Each row comes from the steps of one walk. Every step used is in the known rows, and no mark comes twice. Write the walk behind each row, first mark first.
Known rows:
rupez, gufol, nofa: [ 2.180 -0.563 -1.838  0.147 -0.149 -1.713 -0.546 -2.658  4.510  0.971
  1.427 -0.062  2.046 -1.336 -3.374 -1.456  2.252 -3.508  0.200  3.049]
nofa, nubet: [ 1.572  0.383  0.792 -0.620  1.935  0.729 -2.126  0.256  4.316  0.561
 -1.422 -0.882  1.910 -0.296 -5.119 -8.370 -4.613 -0.433  0.984 -2.680]
nofa, gufol, rupez: [ 1.955  0.127  0.450 -1.156  0.288  0.458  1.170 -2.556  4.952 -0.823
  0.190 -2.751  1.003  1.373 -4.411  0.414  0.913 -3.401  0.993 -1.057]
gufol, naku, nubet: [ 4.469 -0.126  6.476 -1.695 -0.581 -0.687 -0.379 -1.387  2.150  2.470
 -4.044 -1.662  2.290 -0.962 -2.250 -6.644  1.205 -1.633  1.411 -0.553]
gufol, nofa, sibikir, rupez, nubet, naku: [ 3.316 -2.115 -2.888 -1.721  0.225  1.518  4.074 -2.834  2.837  0.881
  0.442 -0.293  1.733  0.301 -1.416  2.313 -2.151 -3.496  1.712 -2.397]
rupez, nubet, naku: [ 3.887 -1.404  1.903 -1.527  1.015 -0.332  4.310 -1.446  2.397  1.332
 -1.665 -0.438  1.802 -0.797 -2.045 -3.176 -3.027  0.356  2.702 -3.202]
gufol, rupez: [ 2.613 -0.394  0.682 -0.894  1.341 -1.173  0.033 -2.140  4.461 -0.432
 -0.632 -1.822  1.858  1.060 -4.370 -1.018  0.846 -0.688  1.203 -0.276]
rupez, nubet, naku, gufol, nofa: [ 4.180 -2.083 -0.158 -0.097 -1.251 -0.543  2.807 -1.424  2.365  0.945
  1.344  0.358  0.554 -1.621 -1.557  2.180 -0.561 -3.606  1.184  0.667]
nubet, naku, gufol: [ 6.013 -1.920  1.133  0.313  0.704 -1.166  2.863 -1.442  1.799  1.496
 -2.535 -0.457  1.722 -1.000 -4.525 -0.696 -2.789 -0.837  1.850 -0.017]
rupez, gufol: [ 2.027 -0.182  0.601 -0.260  1.244 -2.963 -0.481 -0.991  3.693  1.535
 -2.103 -1.108  2.669 -1.128 -5.046 -2.328  0.628 -1.729  0.929  1.348]
naku, gufol, rupez, nubet: [-0.237 -0.851  3.579 -1.049  0.122 -2.093 -0.382  1.590  3.127 -0.293
 -0.345 -1.799  0.047 -0.246 -2.756  5.295  1.548 -3.359  1.096 -0.580]
rupez, nubet, naku, gufol: [ 3.777 -1.762  2.982 -0.571 -0.004 -1.194  3.431  0.297  1.430  1.194
 -2.282 -0.725  0.984 -1.525 -2.733  1.529 -2.668 -1.697  2.191 -1.539]
sibikir, nofa, gufol, naku: [ 5.426  0.578 -0.343 -0.854 -0.536  0.442  0.130 -0.339  4.294  0.011
 -0.789 -0.906  1.239  0.386 -3.016 -5.025 -0.815 -4.286  0.082  0.346]
naku, gufol, nofa: [ 3.452 -1.088 -1.073  0.667 -1.561 -1.933 -0.621 -1.865  3.758  0.226
  1.776 -0.254  1.506 -1.232 -4.477 -1.689 -0.238 -3.998  0.637  2.667]
rupez, gufol, naku: [ 4.229  0.196  3.338 -0.570  0.905 -2.135 -0.787 -1.422  2.837  1.851
 -2.649 -0.765  2.688 -1.184 -3.353 -1.058  3.357 -0.939 -0.012  2.422]
sibikir, rupez, gufol, naku: [ 4.262 -0.319  2.642 -0.779  1.958 -1.527  0.514 -2.193  3.138  1.973
 -2.755 -1.982  3.618 -0.326 -3.196  2.142  4.142 -2.460  0.146  2.692]
gufol, nofa, nubet, naku: [ 5.363 -1.389 -1.814 -0.380  1.369  2.818  2.041 -3.204  3.408  1.186
  0.130  0.792  1.275 -0.640 -2.720 -5.038 -3.672 -0.810  0.899 -1.735]
sibikir, naku: [ 5.249 -0.907  0.572 -1.298  2.479 -1.681  0.716 -3.345  3.667  1.722
 -2.625 -0.736  3.508 -0.467 -4.261 -5.786 -2.778  0.091  2.489  1.362]
naku, gufol: [ 3.480 -0.665  1.899  0.369 -0.086 -2.521 -0.361 -0.184  3.154  0.556
 -1.696 -1.219  1.901 -1.075 -5.538 -2.935 -1.900 -2.106  1.393  0.599]

Write each row's walk:
[ 4.023 -1.299 -1.907 -0.024  1.783  2.131  0.971 -2.610  2.961  1.678
 -0.137  1.072  1.044 -1.030 -2.538 -1.247 -1.375 -1.955  0.307 -0.500]
rupez, gufol, nofa, nubet, naku
[ 2.068 -1.263 -0.492 -1.655 -0.068 -0.146 -2.261 -2.644  2.288  2.908
 -2.470 -0.047  1.605 -1.174 -2.158  0.087  1.511 -5.517  1.078  1.802]
rupez, gufol, nofa, sibikir, naku, nubet
[-0.436 -1.362 -2.210 -1.136 -1.170 -0.351 -0.217  0.761  3.447 -0.369
  1.105 -1.329  1.088  0.036 -3.044  5.022 -0.745 -6.766  0.760 -0.455]
naku, gufol, nofa, sibikir, rupez, nubet
[ 5.247 -1.811  1.751  0.021  1.506 -0.584  2.673 -2.075  2.115  0.551
 -1.308 -1.088  0.892  0.310 -3.827  4.916  0.879 -1.624  1.140  0.429]
nubet, naku, gufol, rupez
[ 3.322 -0.065  6.936 -1.426 -0.169 -1.459 -1.027 -0.842  1.582  3.155
 -4.593 -1.710  1.907 -1.684 -2.139 -1.945  3.928 -2.848  0.491  0.767]
rupez, gufol, naku, nubet
[ 4.427 -1.133 -4.879 -1.163  0.667 -0.089 -1.205 -3.995  3.834  0.691
 -0.549  0.884  2.405 -0.041 -3.401 -2.355 -2.018 -3.058  1.174  1.675]
gufol, nofa, sibikir, naku
[ 2.600 -0.433  3.665 -1.804  0.242 -0.325 -1.398 -0.714  1.517  2.639
 -4.746 -2.078  2.283 -0.212 -2.382  1.877  3.834 -4.871  0.369  0.079]
nofa, sibikir, rupez, gufol, naku, nubet
[ 3.902 -2.454 -0.278 -0.327 -0.343 -0.049  3.725 -2.147  2.549  1.136
  1.193 -0.827  1.415 -0.835 -1.454  4.980 -0.246 -4.729  1.315  0.894]
sibikir, rupez, nubet, naku, gufol, nofa
[ 2.694 -1.220  1.760 -1.912  0.707  1.461  4.778 -2.424  2.864  0.101
 -0.723 -1.673  0.228  0.454 -1.443  3.447  0.070 -2.300  1.912 -3.287]
nofa, gufol, rupez, nubet, naku
[ 3.387 -1.548  2.240 -1.863  1.515  0.244  4.111 -1.861  2.639  0.640
 -1.138 -0.954  0.783  0.387 -1.364  2.398 -0.088 -0.288  2.030 -2.664]
gufol, rupez, nubet, naku
[ 3.168 -1.062 -5.170 -0.835  0.862 -0.789 -1.871 -3.577  3.507  1.371
 -0.573  0.980  2.161 -0.651 -3.400  1.337 -0.153 -4.083  0.508  3.193]
rupez, gufol, nofa, sibikir, naku
[ 3.093 -1.401 -0.741 -1.636  0.855  2.157  3.773  0.030  3.401 -0.342
  0.040 -1.010 -0.530  1.051 -0.837  3.013 -1.307 -3.968  1.255 -2.672]
sibikir, nofa, gufol, rupez, nubet, naku
[ 6.059 -2.008 -1.529  0.696 -0.785 -0.436  2.715 -3.169  2.543  1.170
  0.983  0.402  1.334 -1.145 -3.162  0.251 -1.150 -2.768  1.059  1.719]
nubet, naku, gufol, nofa
[ 4.655 -1.731 -4.916  0.293 -1.478  0.460  0.622 -2.487  2.349  0.094
  0.276  1.203  0.719 -0.253 -4.160  1.213 -2.034 -4.346  0.411  0.247]
nubet, naku, gufol, nofa, sibikir
[ 4.441 -1.543 -0.682  0.408  2.341  1.575  0.620  1.648  2.843 -0.102
 -1.275 -0.172 -0.809  0.910 -3.348  4.251 -1.699 -3.463 -0.169 -0.461]
sibikir, nofa, nubet, naku, gufol, rupez
[ 1.023 -1.348  3.642 -1.627  1.389 -1.633  0.421  0.368  2.715  0.509
 -0.966 -1.649  0.663 -0.430 -1.905  6.567  1.439 -3.183  1.451  0.888]
sibikir, naku, gufol, rupez, nubet
[ 3.628 -1.335 -0.982 -0.649  1.550 -0.943 -1.505 -1.576  2.649  0.081
 -2.207 -0.808  0.894  0.811 -4.561  6.992  0.703 -3.542  0.692  1.894]
nofa, sibikir, naku, gufol, rupez
[-0.431 -0.130  0.250 -1.686 -0.161  0.711  0.647  1.950  4.915 -1.466
  1.063 -2.118 -0.571  1.208 -1.949  1.524 -0.191 -5.654  0.555 -1.807]
sibikir, nofa, gufol, rupez, nubet
[ 1.947 -0.461 -0.695  0.452  0.111  1.034 -2.362  0.202  4.048  0.257
  1.199 -0.012  0.548 -0.955 -4.120 -2.998 -2.218 -3.935 -0.101  0.477]
naku, gufol, nofa, nubet
[ 2.540 -1.708 -3.612 -0.500 -2.107  0.318  0.873 -0.836  2.152  0.050
  0.991  0.875 -0.057 -0.946 -2.724  3.064 -2.087 -4.715  0.624 -0.889]
rupez, nubet, naku, gufol, nofa, sibikir
